Each row was made from one walk, in order. Every step used is in the known rows, and no mark comes twice. Write each row's walk.
Known rows:
c/b/e: 2.550 0.138 3.008 2.115 -1.575 -1.117 0.066 0.945 1.475 -0.927 -1.025 -1.817 0.411 -0.393 3.380 -0.084 0.576 -0.724 3.162 0.872 -1.600 2.256 -2.659 2.211 1.393 0.005 -1.556 1.894 -0.230 -0.848 -0.239 0.288 -0.886
b/s/v: 2.243 -0.883 0.074 3.072 -0.936 -0.851 0.128 -0.610 -0.865 0.346 0.576 -1.644 2.542 0.643 2.348 -0.910 1.343 -0.338 3.615 1.684 1.236 0.966 -2.133 1.298 1.174 0.500 1.226 3.402 1.485 -0.371 -1.370 0.840 -1.697
v/e: 1.850 -1.283 -0.830 2.563 -2.474 0.337 1.016 1.536 -0.909 -1.376 -0.572 -0.870 1.866 0.603 3.149 -0.834 2.062 -0.030 1.060 0.135 -1.795 -0.120 -1.067 0.857 0.286 0.057 -0.346 -0.332 1.649 -0.053 -0.712 0.233 -0.096
b/e/v/s: 2.509 -0.048 -0.253 3.391 -2.910 -0.308 -0.634 2.156 -0.988 -2.662 -0.549 -2.146 0.438 -0.675 4.431 1.570 2.331 -2.304 0.985 -0.238 -0.693 1.040 -1.304 2.908 -1.654 0.727 -1.802 0.452 1.910 -0.425 0.844 1.580 -1.548
c/b/s: 3.161 -1.069 1.783 3.186 -0.532 -2.613 -0.488 0.710 0.786 0.581 -0.525 -1.979 1.605 -0.290 4.027 -0.641 -0.037 -1.391 4.283 2.068 -1.715 1.859 -2.599 1.195 1.230 0.151 -1.483 3.082 0.248 -0.736 -2.249 0.086 -0.542
b/e/v/c/s: 1.746 0.537 0.696 1.115 -2.496 -1.577 0.068 2.913 -0.240 -2.628 -0.640 -2.327 -2.263 -0.780 4.369 0.952 3.669 -2.400 3.471 -0.657 -1.876 1.835 0.726 3.480 -1.247 0.347 -2.038 -0.422 -0.071 1.477 -0.172 1.473 -2.894
l/b/e/v: 2.709 -0.003 2.230 1.548 -1.727 0.515 0.320 3.509 -0.284 -1.267 -0.824 -2.468 1.998 0.058 2.977 1.916 0.892 -0.356 1.940 0.411 -1.819 0.833 -1.711 2.160 -0.279 2.156 0.168 2.889 1.453 0.115 1.534 1.808 -1.323
h/s/b/e/v: 3.668 1.378 1.377 1.089 -2.564 0.133 -1.500 1.839 0.105 -1.759 -1.117 -3.704 0.147 -0.260 4.207 2.026 2.073 -0.530 2.291 1.592 -2.185 1.124 -1.134 2.046 -2.189 0.857 0.863 1.987 1.997 -0.825 1.959 2.078 -1.656
c/b/e/v: 3.535 0.460 2.868 2.336 -1.377 -0.327 0.278 2.765 0.580 -1.020 -1.724 -2.441 0.536 0.108 4.202 0.718 1.558 -2.145 2.401 0.580 -1.538 1.217 -2.556 2.886 0.337 -0.266 -1.911 2.259 0.980 -0.471 0.461 1.050 -1.113
e/b: 2.119 0.061 0.819 3.014 -0.307 -0.503 1.184 0.709 0.220 -1.586 -1.812 -1.640 1.583 0.659 2.915 -1.086 2.021 0.014 3.883 -0.477 -0.837 -0.394 -0.688 1.432 0.316 1.140 -0.729 1.194 0.851 -0.645 0.150 0.083 -0.693
l/s/v: 1.566 0.092 0.701 1.873 -2.401 1.432 0.771 -0.198 -0.593 -1.838 -0.347 -2.354 1.898 1.909 2.148 -0.798 2.529 -1.797 3.306 2.739 1.209 0.861 -1.121 1.664 -0.171 0.614 0.909 2.781 -0.242 -0.729 -1.979 0.608 -0.593
v/s/b/c: 2.345 -1.509 1.312 3.932 -2.576 -0.321 -0.834 -0.454 -1.151 -0.872 -0.551 -2.145 0.200 -0.545 3.535 0.326 2.215 -0.664 4.230 2.175 -0.826 -0.611 -0.859 1.001 -2.250 1.829 0.300 0.599 1.271 -0.503 -0.027 2.657 0.525
l/s/v/c/b/e: 1.408 1.657 1.178 1.464 -3.931 -0.496 0.176 1.895 0.671 -3.046 -0.996 -3.043 -1.067 0.377 3.956 -0.961 2.968 -2.458 5.812 2.392 -0.844 3.161 -1.900 2.995 0.430 0.629 -1.222 1.824 -1.829 -0.895 -1.857 1.434 -1.672
s/b/c/v: 1.528 -1.293 3.300 1.760 -2.042 0.950 0.446 -0.242 -0.284 0.982 -1.682 -2.864 2.256 0.388 2.046 -1.276 1.117 -0.260 4.841 1.382 -0.105 0.103 -1.941 1.262 -0.618 2.577 0.383 2.995 0.915 -0.491 -0.121 1.506 1.149
l/b/s/v: 2.249 -1.294 0.792 2.608 -1.186 -0.722 0.928 0.708 -0.509 0.137 0.723 -2.527 3.828 0.958 2.107 -0.543 0.716 0.310 4.624 3.049 -0.026 0.495 -2.655 1.161 1.673 1.866 1.812 4.738 0.919 -0.911 -0.838 1.444 -0.938
l/s/v/e/b/c: 1.956 -0.631 -1.393 2.349 -2.777 1.779 0.441 1.433 -0.226 -2.710 -1.155 -1.800 1.851 1.272 3.085 -1.939 2.491 1.370 5.647 0.099 0.819 0.512 -0.836 1.773 -2.626 0.760 0.443 1.242 0.875 -0.765 -0.989 2.009 -2.166
b/c: 1.965 -2.220 1.597 2.764 -0.658 0.317 0.289 0.206 -1.255 0.544 0.022 -0.801 1.097 -0.113 1.889 -1.184 0.596 0.498 3.745 0.247 -0.798 1.122 -0.529 1.521 -0.162 1.379 0.154 0.943 1.416 -0.647 -0.092 1.706 -0.705
v/e/b/c: 2.202 -1.255 -1.011 3.003 -1.099 -0.035 0.522 2.042 -0.080 -1.352 -1.245 -0.746 1.664 -0.078 3.178 -1.701 1.376 2.341 4.308 -2.036 -1.307 -0.170 -0.462 1.477 -2.022 0.622 -0.891 -0.644 1.618 -0.373 0.055 1.912 -1.194
s/v/p: 0.355 -1.388 0.879 4.767 -1.497 0.042 1.246 -0.739 -1.559 -1.710 -0.285 -0.324 0.893 1.357 2.071 -0.526 2.694 -0.871 2.329 0.753 -1.258 -0.228 -1.324 1.677 2.577 0.826 0.423 1.581 0.393 -1.260 0.102 0.727 0.254
v/c/b: 1.626 -0.602 1.516 2.908 -1.965 -1.455 1.382 1.796 -0.225 -1.119 -1.147 -1.727 -0.904 0.080 4.016 -1.660 2.830 -2.566 3.987 2.196 -2.534 0.765 -1.171 1.988 1.448 0.638 -1.457 0.429 -0.911 -0.577 -1.688 0.501 0.297
e/b/l/s/v: 2.433 0.013 1.325 1.988 -1.619 1.847 1.053 1.522 0.496 -2.735 -1.443 -2.646 3.277 2.070 1.941 -1.188 3.071 -0.891 6.427 0.378 1.809 3.167 -2.222 1.784 -0.973 1.360 1.803 2.167 0.953 -0.676 -0.791 -0.203 -1.846
v/s: 1.422 -1.368 0.054 4.414 -2.428 -0.673 0.327 0.231 -1.209 -1.817 -0.188 -1.343 0.823 -0.211 3.506 -0.149 2.568 -2.631 1.768 1.560 -0.646 -0.134 -0.735 1.498 0.040 0.933 -0.974 -0.194 0.622 -1.103 -0.916 0.773 0.262
l/s/b/e/v: 2.626 2.912 2.615 0.417 -2.903 0.704 -1.279 1.767 -0.084 -2.567 -2.124 -3.819 0.298 0.995 4.387 2.406 2.485 -0.962 3.505 1.138 -1.524 1.519 -1.148 1.614 -2.777 1.728 0.179 3.058 0.744 0.447 0.026 1.512 -1.453

Which walk is each row?
1.874 -1.229 0.777 2.094 -1.861 -1.180 0.998 2.926 -0.830 -2.244 -0.816 -2.178 -1.468 0.980 4.102 -0.822 4.487 -3.538 3.572 1.136 -1.322 -0.475 1.041 2.956 -0.808 0.577 -1.250 -0.535 0.076 1.569 -1.210 1.436 -1.706 => e/v/c/s
1.434 -0.596 0.009 1.343 -3.300 1.578 1.194 3.509 1.353 -3.213 -2.772 -2.798 4.910 1.256 2.871 -1.307 1.973 -0.684 5.804 -1.831 -0.308 3.064 -2.702 2.249 -2.104 1.892 -1.608 1.458 1.386 -1.354 -1.482 -1.859 -1.008 => c/v/e/b/l/s
2.053 -0.393 1.072 3.378 -3.188 -0.054 -0.126 3.091 -0.668 -2.605 -0.546 -3.280 1.528 -0.595 4.667 2.079 2.146 -2.062 1.246 1.159 -1.573 0.402 -1.543 2.689 -1.331 2.105 -1.174 1.541 1.456 -0.616 1.409 2.375 -0.808 => l/b/e/v/s
2.530 -0.764 -0.206 2.686 -1.832 0.533 1.178 3.093 0.350 -2.264 -1.457 -1.405 3.697 0.801 3.037 -1.226 2.264 0.992 4.127 -2.532 -1.180 1.825 -1.822 1.687 -1.090 0.379 -0.082 -0.377 2.331 -0.623 0.199 -0.749 -1.427 => v/e/b/l
2.491 0.419 1.413 1.953 -1.077 0.716 0.412 1.985 1.123 -2.514 -1.990 -1.820 3.678 1.385 2.392 -0.412 1.389 -0.902 6.011 -0.762 -0.693 3.705 -1.588 1.657 -1.914 1.866 0.078 1.189 0.758 -0.926 -0.901 -0.970 -1.783 => e/b/l/s
2.015 0.021 -0.042 3.053 0.318 -2.431 0.301 0.607 0.422 -0.989 -0.988 -1.711 2.442 0.082 3.353 -0.013 0.610 0.421 5.401 -0.993 -1.845 1.227 -1.477 0.888 -0.158 1.528 -0.802 2.206 1.537 -0.301 -0.826 0.351 -1.771 => e/b/s
2.280 0.426 -2.151 3.292 -0.757 -2.111 -0.013 1.975 0.224 -2.016 -0.942 -1.614 2.669 0.281 4.298 -0.583 1.049 1.660 4.220 -1.428 -2.279 1.189 -1.253 0.926 -0.830 0.806 -1.393 1.144 1.990 -0.075 -1.054 0.434 -2.038 => v/e/b/s
1.260 -0.431 -1.398 2.451 -1.791 -1.248 0.452 0.542 -1.621 -0.636 0.729 -2.068 0.877 0.025 3.196 -0.905 2.944 -0.834 4.433 1.260 -0.415 0.895 -1.188 1.698 1.401 1.168 0.556 1.926 0.360 -0.371 -1.643 0.931 -2.292 => b/s/v/c
3.293 -2.197 0.574 2.324 -3.765 0.889 1.215 2.698 0.523 -1.434 -0.050 -3.163 0.993 0.115 3.219 -3.022 3.043 -3.212 5.021 3.494 -0.401 3.569 -2.698 3.018 1.455 -0.240 0.903 0.692 0.169 -2.119 -0.526 0.300 -1.030 => h/s/v/c/b/l
3.232 -0.930 2.718 0.787 -2.914 -0.181 0.514 3.151 -0.087 -1.934 -1.289 -3.940 0.641 1.125 3.525 0.147 5.040 -2.741 5.829 1.059 -1.190 1.523 -0.179 2.550 -1.922 1.457 1.035 0.119 0.833 1.867 -0.229 1.034 -1.419 => e/v/c/s/b/l
0.976 -1.222 0.995 3.673 -2.307 1.425 0.266 0.894 -0.970 -2.370 -0.669 -0.777 2.596 1.763 1.361 -0.421 2.176 -1.790 4.718 0.371 -1.201 3.895 -2.226 1.750 0.730 1.212 1.167 1.683 0.267 -1.918 -0.903 -0.412 -1.029 => b/l/s/v/p
3.198 -0.491 3.740 1.504 -1.925 0.693 0.599 0.634 -0.109 -0.329 -1.226 -2.469 2.681 1.152 2.337 0.014 1.800 0.027 4.363 0.717 -0.729 1.756 -2.257 0.419 -0.275 1.424 2.260 1.906 1.493 -0.344 0.075 0.035 0.134 => s/b/l
1.754 0.235 0.899 2.210 -3.176 0.522 1.163 1.382 -0.005 -2.416 -1.046 -3.190 -0.681 1.604 3.643 -2.138 3.916 -3.455 5.273 4.141 -0.483 1.056 -1.827 2.314 1.044 0.654 -0.416 2.029 -1.706 -0.782 -2.993 1.331 -0.467 => l/s/v/c/b
3.642 -1.538 -1.959 2.256 -3.242 1.589 0.652 2.986 1.037 -2.812 -0.663 -2.359 3.179 1.139 3.054 -2.438 2.938 0.569 3.810 -0.211 0.348 2.139 -2.248 2.398 -1.117 -0.403 1.692 0.081 2.892 -1.735 1.120 -0.054 -2.478 => h/s/v/e/b/l
2.326 -0.061 -0.372 3.133 -0.534 -1.092 0.696 0.215 -0.043 -1.099 -0.576 -2.218 2.514 1.054 2.919 -1.510 1.762 0.634 5.565 -0.016 0.516 0.268 -1.995 1.633 0.385 0.976 0.315 3.465 1.765 -0.396 -0.607 0.422 -2.393 => e/b/s/v
2.341 -0.936 1.434 1.814 -2.830 2.024 0.332 0.813 -0.172 -1.488 -0.157 -1.957 3.332 2.531 1.662 -0.830 2.292 -1.819 4.378 1.740 1.478 3.675 -2.228 1.692 -0.395 1.012 2.393 2.212 0.338 -0.977 -1.329 -0.210 -1.561 => b/l/s/v
1.567 1.248 2.349 3.424 -2.280 -0.500 -1.092 1.643 -0.926 -2.273 -2.244 -1.766 -0.073 0.323 4.059 3.194 2.843 0.104 2.438 -0.912 -4.028 0.403 -1.250 1.964 -0.516 1.358 -0.517 1.982 1.671 -0.166 1.898 1.632 -0.451 => s/b/e/v/p
3.946 -1.095 2.186 3.425 -3.034 1.209 -0.068 2.073 -1.055 -1.749 -1.346 -3.246 2.589 1.095 3.954 1.115 3.554 -2.846 2.950 1.608 -0.704 0.460 -1.971 2.037 -2.658 1.813 0.884 1.336 2.767 -0.176 0.576 1.188 0.274 => e/v/s/b/l
2.063 -1.089 -0.994 2.563 -2.823 1.991 1.126 1.000 -1.516 -1.503 -0.233 -1.446 2.060 1.408 2.639 -1.512 3.438 0.322 1.286 1.526 0.564 -0.702 -1.696 1.317 1.213 -0.614 0.999 1.199 1.234 -0.479 -0.675 1.138 -0.448 => s/v/e
2.227 -2.918 1.628 2.503 -1.564 -0.209 0.756 -0.676 -0.021 -0.242 0.650 -1.022 0.231 1.092 1.726 -1.835 2.103 -0.670 5.067 1.919 2.493 0.767 -0.156 2.582 -0.653 -0.067 0.665 1.058 -0.026 0.620 -0.812 2.488 -1.190 => b/c/s/v
0.472 -2.191 0.999 3.846 -3.165 0.003 0.996 0.629 -0.722 -1.777 -0.982 -2.446 1.960 -0.323 2.942 -0.832 2.267 -3.527 1.713 1.238 0.789 -0.368 -1.723 2.221 0.281 1.474 -2.211 1.234 0.718 -1.567 -1.043 -0.018 1.326 => c/v/s
1.701 -1.009 -1.718 2.436 -3.550 0.492 0.765 1.225 -1.316 -1.988 0.464 -2.146 -0.732 0.152 2.803 -1.848 3.564 -1.752 2.844 2.821 -0.609 0.457 -0.690 2.133 0.840 0.490 1.267 0.061 0.212 -1.481 -0.466 1.474 -0.970 => h/s/v/c
1.854 -1.622 1.581 2.304 -1.980 -0.510 1.182 -0.445 0.283 -1.320 0.423 -1.819 0.441 1.467 2.146 -1.302 3.387 -1.970 3.400 2.658 2.163 0.193 -0.288 2.301 1.084 -0.564 0.768 1.622 -0.458 0.924 -1.209 0.508 -0.756 => c/s/v
1.287 0.812 0.837 1.567 -2.484 0.164 0.678 4.489 -1.013 -2.422 -0.801 -3.235 0.679 -0.586 3.869 0.837 2.621 -0.626 2.936 -0.234 -3.194 0.630 -0.998 2.498 0.018 2.521 -0.197 1.306 0.621 -0.118 1.332 2.539 -1.752 => l/b/e/v/c
3.085 -1.283 1.137 1.990 -2.018 -0.333 -0.880 -0.019 -0.215 0.345 -0.295 -2.297 0.146 -0.322 2.473 -0.629 0.694 0.442 4.413 2.755 -1.559 0.804 -0.866 0.712 -2.287 1.259 1.965 1.286 1.448 -1.173 0.650 2.618 -0.235 => h/s/b/c
3.174 -1.349 1.392 3.192 -1.042 -1.488 0.660 -0.045 0.573 0.535 -0.024 -2.526 1.923 0.608 3.379 -1.583 1.169 -1.459 4.712 3.139 0.618 1.383 -3.332 1.946 1.754 -0.099 -0.188 4.417 0.394 -0.787 -1.968 0.670 -0.802 => c/b/s/v
2.940 1.446 1.552 1.021 -2.920 -0.661 -1.348 0.473 0.748 -1.683 -0.630 -3.090 -0.110 -1.120 3.581 1.301 1.226 0.486 2.929 2.263 -2.248 1.790 -1.258 1.447 -0.788 1.007 0.867 1.571 0.997 -0.977 1.117 1.148 -0.961 => h/s/b/e
3.475 -1.542 0.912 1.823 -3.953 2.091 0.962 2.753 1.221 -1.889 -1.036 -2.492 3.672 2.220 3.628 -2.119 2.929 -1.572 4.465 2.417 0.381 3.112 -3.967 2.147 -0.236 -0.416 0.173 1.900 0.057 -1.082 -2.182 -0.021 -0.679 => c/b/l/s/v/e
2.159 -3.434 1.967 2.416 -1.785 -0.267 1.354 0.423 0.852 -0.061 0.693 -2.206 1.089 1.008 1.666 -1.539 1.839 -0.321 5.989 3.479 1.890 0.608 -0.848 2.018 -0.620 1.273 1.799 2.437 -0.532 0.776 -0.453 3.029 -0.480 => l/b/c/s/v
2.179 -1.625 1.672 1.407 -3.180 0.103 -0.144 0.079 0.412 0.348 -1.109 -3.380 1.544 -0.587 2.358 -1.457 0.662 -0.793 4.458 2.664 -0.573 0.520 -1.479 1.536 -1.364 2.132 0.755 2.540 1.473 -1.953 0.295 1.977 0.631 => h/s/b/c/v
1.991 -0.412 0.285 3.146 -1.543 -2.805 0.098 1.825 -0.237 -0.292 -0.620 -2.009 0.142 -0.697 4.478 -0.789 1.223 -2.041 5.483 1.715 -3.275 2.190 -2.112 1.562 1.846 0.844 -1.971 1.692 -0.343 -0.561 -2.788 0.834 -1.193 => v/c/b/s
2.693 -1.382 -0.161 2.064 -2.140 0.622 0.340 0.071 -0.485 -1.284 0.367 -2.053 0.896 0.573 2.000 -1.606 2.110 -1.486 1.996 2.958 0.723 0.346 -1.323 1.755 0.543 -0.267 1.935 1.707 0.961 -1.666 -0.089 1.150 -0.498 => h/s/v
0.766 0.593 2.141 2.285 -4.367 -0.831 -0.306 0.209 0.163 -2.384 -1.503 -4.029 1.650 -1.231 3.806 1.116 2.593 -1.801 3.485 0.918 -0.166 0.474 -2.329 2.419 -0.814 2.103 -1.916 2.097 0.254 -1.079 0.180 0.732 1.172 => c/v/s/b/e
3.128 -1.791 -0.126 2.100 -2.784 0.343 1.699 2.477 1.681 -3.332 -0.796 -1.944 2.555 1.872 2.813 -2.177 4.007 0.112 5.819 -0.678 2.003 1.911 -1.266 2.829 -0.997 -0.682 0.505 -0.041 1.179 0.586 -0.663 -0.236 -2.058 => c/s/v/e/b/l
